Every row comes from one small tree of marks. Brackets hold a mark, then the marks that hang from it, in the order of their numbers. Every link used is in the known rows. Which tree was each row made from?
In the rows, zero is written as 128.
Known rows
(Z118 Z310 Z470): [129 119 130 135 134 166 105 118 137 141  66 101 127 162 110 137 103 120
 190 109 121 115 127 137 116 101 139 137 133 126 140 118 140]
(Z310 Z100 (Z543 Z201 (Z377 Z214))): [126 170 132 125 161 117 159 164 135 134 178 129 169 138 118  28 142 122
 122 106 165  99 140 133 145  73 153  85 159 133 154 105  70]
(Z199 (Z44 Z250 Z543)): [116 144 151 143 107 121 120 116  95 132 133 131 137 144 127  74 131 161
 147 108 118 107  63 125 100 144  95 120  99 130 125 100 104]
(Z250 (Z44 Z199 (Z543 (Z201 Z12)))): [112 151 172 134 117  82 107 118 149 131 172 147  90 171 153  55 134 138
 109 118 127 145 114 118  99 120 138 162 106 203 117 105 103]
(Z442 Z201 (Z377 Z164)): [111 171 124  95 130 105 114 151 114  90 124 113 149 102 145 148 139 166
 114 159 137  96 156 106 130  68 136  86 124 147 114 161 157]
(Z118 (Z310 Z100 (Z543 (Z201 Z12) Z377)) (Z470 Z225)): [135 163 128 155 173 162  95 176 182 140 117 115 137 184 113  70 103 138
 179 100 155  98 162 154 111  59 146  98 151 145 143 114  87]
(Z470 (Z118 (Z310 Z696)) Z225): [134 177 144 165 180 175 102 185 176 121 101 105 109 146 105 139 110 153
 156 122 126 147 172 131  93 134  94 104  87  84 148 102 167]
(Z442 (Z201 Z12) (Z377 Z164 Z214)): [117 183 118 109 161 121 122 149 136  84 146 103 154  96 165 137 151 155
 121 166 143 115 178  88 138  37 154  85 113 164 116 144 126]
(Z225 (Z118 Z310) Z470): [125 148 136 142 160 124 128 137 148 140  93  91 129 162 131 155 126 156
 143  85 111 110 176 143 125 130  91 132 142  88 148 116 101]
(Z470 Z118): [127 159 135 127 151 133 121 152 151 111 115 104 112 120 122 141 123 132
 135 116 126 156 145 133 115 153 116 130 111 112 134 115 141]
(Z696 (Z201 Z12 (Z442 (Z377 Z214)))): [118 123  95 134 137 124  94 115 130  99 166  97 120 131 146 123 138  94
  99 144 118 138 164 113 143  70 152  73 128 161 124 124  85]
(Z543 Z201): [120 129 143  93 131 107 139 145 111 111 154 140 114 130 118 119 130 113
 117 111 119 137 141 119 124 131 145 118 134 159 115 134 119]
(Z377 Z164 Z214 (Z442 (Z201 Z12))): [100 172 158 108 151 135 169 104 117 121 112  68 147  98 150 128 142 123
 137 152 161 160 167  67 143  81 143  82 114 133 177  85 133]
(Z225 (Z118 (Z310 Z696)) Z470): [119 145 142 156 149 136 128 145 149 148 101  98 144 174 125 132 119 162
 130  91 109 101 181 147 119 115  88 117 133  82 160 108  97]
(Z543 (Z201 Z12) Z377): [117 156 150  94 167 101 143 173 160 111 190 166  99 121 124  86 151 117
  93  99 135 133 145 117 124  96 161 111 143 184 106 134  82]
(Z696 (Z201 Z12) (Z310 Z100 (Z543 Z377))): [157 116 131 136 129 156 107 167 134 129 179  97 173 130 155  37 169 108
 131 124 162  99 147 154 103  83 135  51 187 135 149 126  49]
(Z44 Z250 (Z543 (Z377 (Z442 Z201)))): [115 176 159 129 110  95 138 134 146 156 154 143 137 111 144  68 125 130
 121  86 129  91  81 137 122 104  70 102 130 157 130 104 126]
(Z44 Z199 Z250 (Z543 Z377)): [124 160 158 169  93  78 131 127 171 163 165 176 133 120 143  12 121 114
 112  51 111  94  64 155  93 105  61 127 120 169 116 104 114]
(Z44 Z199 Z250 (Z543 (Z201 Z12 (Z442 (Z377 Z164))))): [109 154 139 153  84  92 107 125 159 136 199 136 115 141 166  29 110 110
  83  80  89 110 111 140  91  89  83 118 120 223 114 100 121]
(Z470 (Z118 (Z310 Z543)) Z225): [141 189 143 150 195 175 105 174 173 114 106  94 119 145 111 139  97 158
 169 117 142 136 164 135  99 150  94 117 109  86 155  97 156]
(Z470 (Z118 Z310)): [131 155 145 121 166 168 119 151 153 115 101  89 119 131 113 147 125 134
 159 112 126 143 150 128 108 145 114 134 116 109 138 107 169]
(Z44 Z199 (Z543 (Z377 Z164))): [102 165 170 156 127  81 134 122 168 166 139 152 126 114 112  36 131 123
  97  91 130 118  78 136  99  98 104 115 118 160 161  79 115]
(Z310 Z100 (Z543 (Z201 Z12) (Z377 Z398 Z442))): [122 177 155  98 143 148 168 163 156 130 194 110 157 133 119  24 129 128
  88 121 168  99 144 126 134  65 161  69 156 171 160  90  69]
(Z201 Z12 (Z442 Z377)): [120 145  69 144 139 144  85 130 165 110 183  88 103 139 164 132 134 136
  76 156 115 120 168 125 146  82 140 118 127 169 111 123 119]
(Z442 (Z201 Z12) (Z377 Z164 Z398)): [118 186 139  80 139 133 132 165 139  80 150 114 143  94 148 132 139 160
  94 176 138  98 165  88 117  39 166  80 112 193 110 142 138]
(Z696 (Z201 (Z442 Z377)) (Z310 Z100)): [151  95  74 142  99 139  88 144 101 123 153  50 133 124 153 102 180  89
 112 141 121 115 160 138 127  88 121  48 162 113 131 139 112]
(Z199 (Z44 Z250 (Z543 Z201 (Z377 Z164 Z442)))): [ 95 171 186 113 122 105 156 125  96 135 141 130 115 125 110  51 141 150
 123  88 127 119  65 102 105 134 105  90 104 136 153  84 100]
(Z696 (Z201 Z12 (Z442 (Z377 Z214 Z398))) Z310): [153 119  99 121 137 160 111 138 114 106 175  55 116 101 152 108 172  76
 102 148 114 132 162 104 121  81 147  56 141 142 139 109  95]
(Z543 (Z201 Z12) (Z377 Z164 Z214 Z398 Z442)): [106 198 198  71 185 132 225 147 148 121 167 115  96  80 101  68 153  88
  85 115 145 161 142  52 135  73 181  71 114 168 180  67  95]
(Z470 (Z225 (Z118 (Z310 Z100 (Z543 Z201) Z696)))): [130 162 136 159 173 145 113 182 158 126 136 111 143 165 112 104 127 158
 132 119 136 108 193 147 108 105  97  83 119  95 147 108 109]
(Z199 (Z44 (Z543 (Z377 Z164 Z214 Z398 Z442)))): [ 94 186 182 118 162 125 173 108 103 142 115  99 121 103  82  66 151 147
 120 130 143 133  63  76 121 114 142  81  81 110 190  43  95]

Write each row's tree
[134 153 123 179 168 147 109 174 170 135 114 108 131 157 117 125 139 155
 137 125 131 119 190 144 109 104  90  91 103  81 135 113 124] -> (Z470 (Z225 (Z118 (Z310 Z100 Z696))))
[124 182 154  87 149 143 186 115 119 109 139  73 142  84 131 121 137 109
 120 152 150 145 153  64 142  71 160  75  95 154 152  75 123] -> (Z377 Z214 Z398 (Z442 (Z201 Z12)))
[111 176 175 139 109  68 166 117 149 158 178 149 125 101 133   4 125  88
 110  36 108 122  79 126 113 100  72  99 112 171 137  77 106] -> (Z44 Z199 Z250 (Z543 Z201 (Z377 Z214 Z442)))
[110 193 183  83 154 153 207 114 116 116 117  65 141  82 127 115 139 109
 119 162 157 156 154  42 132  65 167  68  98 152 187  62 136] -> (Z377 Z164 Z214 Z398 (Z442 (Z201 Z12)))
[125 159 142 140 164 135 129 136 145 141 103  87 154 171 133 131 108 166
 143  86 123  91 172 153 127 130  89 129 157  85 169 104  87] -> (Z225 (Z118 (Z310 Z543)) Z470)
[105 153 154 139 110  69 108 109 131 139 163 130  79 177 144  62 130 126
 101 115 121 143 109 114 110 131 131 160 107 185 128  93 121] -> (Z250 (Z44 Z199 (Z543 (Z201 Z442))))
[ 98 158 144 124 112 111 122 124  87 119 152 112 115 142 124  73 133 154
 115 114 106 108  82 108 107 126 109 101 100 151 134  98 114] -> (Z199 (Z44 Z250 (Z543 (Z201 (Z442 (Z377 Z164))))))
[139 139 122 158 157 162  94 138 157 140  60 108 109 164 107 150  97 130
 197 111 124 125 143 137 107 104 124 127 116 111 137 120 140] -> (Z118 Z310 (Z470 Z225))
[124 167 158 103 172 169 125 159 141 109 126  90 134 142 109 119 108 138
 156 106 134 128 153 133 108 146 121 126 133 120 152  98 151] -> (Z470 (Z118 (Z310 (Z543 Z201))))
[116 152 162 153 110  86 110 106 144 146 139 138 101 166 148  64 131 143
 121 121 129 135  94 121 105 129 120 165 101 163 133  99 122] -> (Z250 (Z44 Z199 Z543))
[125 150 146 155 127 151 110 153 141 138 105  92 161 181 125  96  91 149
 153  97 133 116 164 153 113 106 108  94 145 100 172 111  95] -> (Z225 (Z470 (Z118 (Z310 Z100 Z543 (Z696 Z201)))))
[164 123 108 144 120 172 119 157 118 147 154  71 173 134 153  66 159 134
 143 135 150  94 139 155 117 120 111  99 173  99 157 117 111] -> (Z696 (Z310 Z100 Z543))
[127 149 146 115 155 163 138 159 138 138 152 116 165 159 110  58 134 136
 143 106 157  81 141 140 127  83 142 102 165 138 145 111 122] -> (Z118 (Z310 Z100 (Z543 Z201 Z377)))
[122 141 159 123 104 103 127 139 126 142 173 156 128 136 139  71 112 112
 128  87  98 107  90 144 108 129  88 125 132 187 111 118 124] -> (Z44 Z250 (Z543 Z201))
[126 131 118 153 148 142 108 140 159 138  75  77 143 167 118 131 140 132
 166 102 125 109 174 157 118  95 114 119 132 100 135 112 108] -> (Z225 (Z118 (Z310 Z100) Z470))
[144 132 149 127 133 151 154 139 100 146 138  65 175 107 132  39 171  90
 140 120 167 114 135 122 122  90 124  29 175  85 201  96  78] -> (Z696 Z201 (Z310 Z100 (Z543 (Z377 Z164 Z214 Z442))))
[135 169 145 173 166 181  92 188 166 120 112  96 151 168 106  96 100 150
 162 124 148 128 179 150  93 106  99  68 110  86 164 100 132] -> (Z470 (Z118 (Z310 Z100 Z543 (Z696 Z201))) Z225)
[119 174 157 128 163 172 126 186 159 126 140 102 156 157 103  64 122 143
 136 105 147 110 161 145 108 101 124  95 132 113 162  94 133] -> (Z470 (Z118 (Z310 Z100 (Z543 Z201 Z377) Z696)))
[117 143 111 158 105 162 125 143 112 133 172  87 200 166 116  21 112 115
  89 160 146  79 154 137 138  28 149  29 134 123 187  86  74] -> (Z310 Z100 Z543 (Z696 (Z201 (Z442 (Z377 Z214 Z398)))))
[126 170 145  98 138 151 160 143 133 110 129 107 121  91 110 123 129 135
  91 158 118 109 126  93 128  79 148  92 108 139 152 120 150] -> (Z442 (Z377 Z164 Z398))
[116 172 103 125 151 142 151 121 126 122 141  70 103 109 120 124 136 108
  82 159 116 127 143  79 153  79 151  96 108 129 166  85 148] -> (Z201 (Z442 (Z377 Z164 Z214 Z398)))
[137 159 137 178 166 177  86 192 188 114 118  99 126 162 118 114 123 143
 156 128 137 151 196 139  88  96 109  73  96 109 136 111 131] -> (Z470 (Z118 (Z310 Z100 (Z696 (Z201 Z12)))) Z225)
[101 187 188 148 139  81 154  97 152 159 130 122  93 140 137  43 146 129
 115 112 147 149  90  90 120 109 123 139  95 139 177  68 119] -> (Z250 (Z44 Z199 (Z543 (Z377 Z164 Z214 Z442))))
[120 170 115 118 140 145 153 148 118 123 176  77 159 145 120  50 126 119
  96 147 145  99 156 113 145  63 162  75 147 150 173  88 104] -> (Z310 Z100 (Z543 (Z201 (Z442 (Z377 Z164 Z214 Z398)))))
[104 144 141 129 107 107 118 120  84 125 155 123 115 155 126  69 131 146
 125 100 109 116  76 119 103 146 106 115 105 152 121  94 103] -> (Z199 (Z44 Z250 (Z543 (Z201 Z442))))
[132 190 114  90 162 129 136 158 137  76 165 106 150  85 150 129 147 143
 109 165 134 104 166  85 138  28 169  81  99 180  95 134 118] -> (Z442 (Z201 Z12) (Z377 Z214 Z398))
[121 189 182 101 175 180 150 183 151 117 139 110 138 139  85  75 108 136
 125 106 138 113 143 125 100 114 134 100 118 121 173  76 141] -> (Z470 (Z118 (Z310 (Z543 Z201 (Z377 Z398)) Z696)))
